What can hang from each mark
z_922: z_711
z_711: z_4
z_565: z_469
z_4: z_220 z_514 z_696 z_711
z_644: z_469 z_922
z_696: z_4
z_514: z_4
z_469: z_209 z_644
z_220: z_4

Known rows, with every way that one mark hangs from another
z_469[z_209 z_644[z_922[z_711[z_4[z_514]]]]]: -0.43 +2.77 -1.25 +1.39 -2.70 -1.88 +0.05 +0.72 -2.07 -5.73 +1.20 -0.20 -0.18 +0.80 +0.00 +1.79 +1.79 -4.35 -2.26 +1.96 -0.01
z_922[z_711[z_4[z_220 z_514 z_696]]]: -1.86 -2.32 -4.94 -3.26 -2.41 +0.08 +3.67 +0.84 -1.01 -3.56 -0.83 -2.70 -5.14 -1.72 -0.05 +1.71 +3.62 -2.17 -4.25 +3.26 +2.37
z_220[z_4[z_514 z_696 z_711]]: -2.70 +0.91 -3.64 -0.79 +0.22 +4.04 +2.48 +1.96 +1.07 -1.77 -0.97 -3.19 -3.66 -3.31 -0.12 +3.27 +1.81 -2.74 -0.66 +3.42 +1.12
z_644[z_469[z_209] z_922]: -1.19 +2.66 -2.87 +1.89 -0.64 +0.05 -1.41 -0.01 -1.01 -0.31 +1.94 -2.60 +1.08 -0.44 -0.23 +1.31 -3.03 -2.72 -1.33 -0.26 -1.29
z_696[z_4[z_220 z_514 z_711]]: -1.74 +0.40 -3.28 -0.26 +0.90 +2.70 +1.56 +0.04 +1.54 -1.63 -0.91 -1.30 -5.02 -2.52 -1.48 +6.18 +1.30 -2.17 -3.73 +2.36 +0.16
z_644[z_922]: +0.06 +2.07 -1.62 +1.40 -0.20 -0.27 -0.29 +0.12 +0.06 +1.10 +0.50 -1.69 +0.86 -0.62 +0.75 +1.45 -0.83 -1.47 +0.26 -0.67 +0.47
z_644[z_469 z_922[z_711]]: -0.87 +1.03 -4.67 +2.37 -1.65 -0.88 -0.04 -0.47 +1.12 +2.08 +0.82 -2.82 +0.40 -0.89 +0.53 +0.75 -1.10 -2.17 -1.63 -1.43 -0.84
z_514[z_4[z_220 z_696]]: -2.63 -1.51 -0.47 -1.77 -0.50 +1.74 +2.13 -0.45 -0.73 -2.00 -0.33 -2.68 -3.57 -3.72 -0.58 +3.01 +1.54 +0.16 -2.51 +2.13 +0.63
z_565[z_469[z_209 z_644[z_922[z_711[z_4]]]]]: -1.36 +1.59 +1.09 +0.46 -4.56 -1.84 +0.00 -0.25 -2.68 -3.39 +1.28 +0.30 +0.26 +1.15 -0.41 -0.85 +0.51 -4.82 -2.18 +0.74 -1.33
z_469[z_209]: -0.59 +1.15 -0.36 -0.24 -0.33 -0.25 -0.85 +0.25 -1.66 -2.54 +0.87 -0.06 +0.43 +1.81 -1.28 +0.53 -0.34 -0.84 -1.21 +1.31 -0.48
z_469[z_209 z_644[z_922[z_711[z_4[z_220 z_514 z_696]]]]]: -1.98 +1.59 -2.49 -0.69 -2.23 -1.38 +1.22 +0.42 -3.42 -7.57 +1.03 -2.59 -2.04 -0.98 -0.32 +3.09 +2.30 -4.59 -3.91 +4.44 +1.46
z_565[z_469[z_209 z_644[z_922]]]: -1.26 +2.57 +3.57 +0.98 -2.37 -1.73 -1.24 -0.39 -2.74 -3.39 +1.21 -0.07 +1.40 +0.43 -0.33 +0.08 -1.36 -3.46 -0.35 +0.93 -1.19
z_711[z_4]: -0.22 -0.56 -0.76 -0.85 -1.78 +1.05 +1.26 +0.44 -0.81 -0.18 +0.49 +0.26 -1.12 -0.53 +0.84 -1.04 +1.04 -1.21 -1.06 +0.02 -0.24
z_514[z_4[z_220 z_696 z_711]]: -3.08 -0.85 -1.23 -0.81 -0.32 +3.18 +3.51 -1.34 +0.40 -1.73 -0.93 -3.33 -4.74 -3.53 -0.69 +4.44 +1.36 -1.06 -1.90 +3.18 +0.62
z_469[z_209 z_644[z_922[z_711[z_4[z_696]]]]]: -1.19 +1.77 -0.92 +0.84 -2.03 -1.41 -0.29 +0.03 -2.89 -4.77 +1.90 -1.26 +0.77 +0.64 +0.15 +0.25 +1.77 -4.47 -2.77 +2.72 +0.27
z_644[z_469[z_209] z_922[z_711[z_4[z_220]]]]: -2.37 +1.14 -6.37 -0.28 -3.21 +0.20 +0.49 -0.73 -1.67 -1.91 +1.79 -3.21 -1.27 -0.85 -0.10 +1.67 -0.99 -4.02 -4.70 +0.54 -0.88
z_469[z_209 z_644[z_922[z_711[z_4]]]]: -0.58 +2.56 -0.74 +1.64 -2.54 -1.72 -0.86 -0.32 -2.23 -4.37 +2.01 +0.03 +1.03 +1.36 -0.12 +0.36 +1.39 -4.19 -2.00 +1.34 -0.78
z_696[z_4[z_220 z_711]]: -1.55 -0.07 -2.69 -0.23 +1.14 +3.28 +0.50 -1.18 +1.26 -0.11 +0.09 -0.92 -3.13 -1.86 -1.31 +4.48 +0.65 -1.89 -3.36 +1.82 -0.78
z_469[z_644]: +0.21 +0.69 +3.53 +1.24 +0.17 -1.16 -1.02 -0.57 -0.66 -3.13 +0.54 +1.23 +1.11 -0.72 +0.43 -0.44 +0.44 -0.51 +0.73 +0.89 -0.53

Rows
-1.30 -0.67 -2.46 -1.16 +0.65 +1.40 +0.31 +0.84 +0.43 -1.95 -0.15 -0.66 -3.91 -2.82 -1.26 +4.67 +1.64 -0.92 -4.11 +1.39 +0.31
z_696[z_4[z_220 z_514]]
-1.40 +1.88 -4.99 +1.83 -1.81 -0.75 -0.92 -0.21 -0.34 -0.26 +1.61 -2.65 +0.80 +0.80 -0.64 +1.18 -1.48 -2.95 -2.67 -0.50 -1.27
z_644[z_469[z_209] z_922[z_711]]
-2.38 -0.56 -3.10 -2.27 +0.74 +1.97 +4.25 +0.11 -0.13 -3.58 -2.03 -4.34 -5.67 -3.13 -0.46 +5.09 +0.80 -2.07 -1.82 +5.23 +2.98
z_4[z_220 z_514 z_696 z_711]
-2.47 +1.34 -7.09 -0.49 -3.33 -0.07 +1.39 +0.26 -1.31 -3.07 +1.18 -3.59 -2.65 -1.27 -0.45 +3.06 -0.50 -4.21 -4.72 +1.02 -0.12
z_644[z_469[z_209] z_922[z_711[z_4[z_220 z_514]]]]
-2.14 -0.33 -0.49 +1.29 -0.53 +2.96 +3.10 -0.49 +1.06 +0.25 -0.86 -2.05 -3.20 -1.93 -0.37 +2.58 +1.70 -1.54 -0.89 +1.81 -0.36
z_514[z_4[z_696 z_711]]
-1.14 -0.67 -2.72 -3.05 -1.82 +1.06 +2.94 +0.67 -1.31 -3.14 -0.67 -0.94 -4.10 -2.33 +0.37 +2.39 +1.26 -1.38 -2.60 +2.12 +1.16
z_711[z_4[z_220 z_514]]
-1.86 +1.85 -3.51 +0.07 -0.59 +3.56 +1.54 +1.38 +2.03 -1.33 -1.07 -1.51 -2.78 -2.54 -0.12 +3.58 +1.15 -2.13 -0.20 +1.54 +0.10
z_220[z_4[z_514 z_711]]
-1.61 +0.56 -3.14 -1.18 +0.07 +1.29 +3.14 -0.61 +0.79 -2.96 -1.99 -2.38 -4.87 -2.00 -0.53 +5.37 +0.17 -1.32 -1.33 +3.29 +1.65
z_4[z_220 z_514 z_711]
-2.08 -1.34 -2.57 -3.23 +0.67 +0.53 +2.88 +0.93 -1.25 -4.08 -1.28 -3.65 -4.49 -3.17 -0.36 +3.56 +1.07 -0.51 -2.22 +4.24 +3.05
z_4[z_220 z_514 z_696]
-1.56 +0.07 -6.24 -1.66 -2.67 -0.10 +3.16 +0.79 -0.92 -2.23 -0.36 -3.91 -3.60 -2.23 +0.65 +3.10 +2.40 -3.31 -3.41 +2.24 +2.52
z_644[z_922[z_711[z_4[z_220 z_514 z_696]]]]
-1.08 +1.87 -1.43 +0.94 -2.07 -1.67 +0.80 +1.06 -2.75 -6.06 +1.03 -1.79 -1.03 +0.09 -0.17 +1.49 +2.41 -4.95 -2.65 +3.36 +0.95
z_469[z_209 z_644[z_922[z_711[z_4[z_514 z_696]]]]]
-2.51 -0.92 -2.45 -2.39 +0.88 +2.31 +2.90 -1.20 -0.47 -2.01 -0.94 -3.76 -3.87 -2.38 -0.21 +3.22 +0.35 -1.77 -1.66 +4.76 +1.86
z_4[z_220 z_696 z_711]
-2.52 +0.47 -3.19 -0.76 +0.32 +4.52 +1.44 +0.63 +0.81 -0.31 +0.02 -2.70 -1.80 -2.77 +0.38 +1.35 +1.44 -2.41 -0.39 +2.94 +0.21
z_220[z_4[z_696 z_711]]
+0.15 +1.55 -0.10 +1.91 -2.43 -1.70 -0.03 -0.35 -0.77 -2.23 +1.11 +0.11 +0.82 -0.36 +1.25 +0.08 +1.90 -3.28 -0.87 -0.07 -0.19
z_469[z_644[z_922[z_711[z_4]]]]
-2.08 +1.33 -1.79 -0.81 -2.08 -1.05 +0.07 -0.67 -3.58 -6.41 +1.84 -2.34 -0.60 -0.39 +0.02 +1.51 +1.73 -4.30 -3.60 +3.65 +0.74
z_469[z_209 z_644[z_922[z_711[z_4[z_220 z_696]]]]]
-1.43 -0.02 -2.02 +0.03 +0.85 +1.40 +3.71 +1.11 +0.64 -1.69 -1.88 -3.27 -4.01 -1.38 -0.16 +3.04 +0.97 -2.43 -0.59 +3.87 +2.07
z_4[z_514 z_696 z_711]
+0.11 +1.77 -0.83 +1.91 -2.66 -2.03 +0.99 +0.39 -0.63 -3.35 +0.20 -0.34 -0.81 -0.91 +1.21 +1.29 +2.27 -3.38 -1.15 +0.68 +0.61
z_469[z_644[z_922[z_711[z_4[z_514]]]]]
-0.76 +0.63 -2.25 +1.83 +0.78 +2.41 +1.17 +0.99 +2.29 +0.11 -0.79 -0.18 -3.49 -1.10 -1.24 +4.49 +1.27 -2.44 -2.38 +1.21 -0.46
z_696[z_4[z_514 z_711]]
-0.44 +3.63 +1.79 +2.07 -0.37 -1.69 -2.15 -0.27 -2.35 -4.42 +1.77 -0.21 +2.35 +0.59 -0.26 +1.46 -0.71 -2.81 -0.22 +1.44 -0.77
z_469[z_209 z_644[z_922]]
-1.96 +0.14 -6.30 -0.38 -3.05 +0.20 +1.10 -0.84 -0.29 +0.34 +1.06 -3.27 -1.60 -2.26 +0.85 +1.18 -0.56 -2.92 -3.25 -0.61 -0.48
z_644[z_469 z_922[z_711[z_4[z_220]]]]
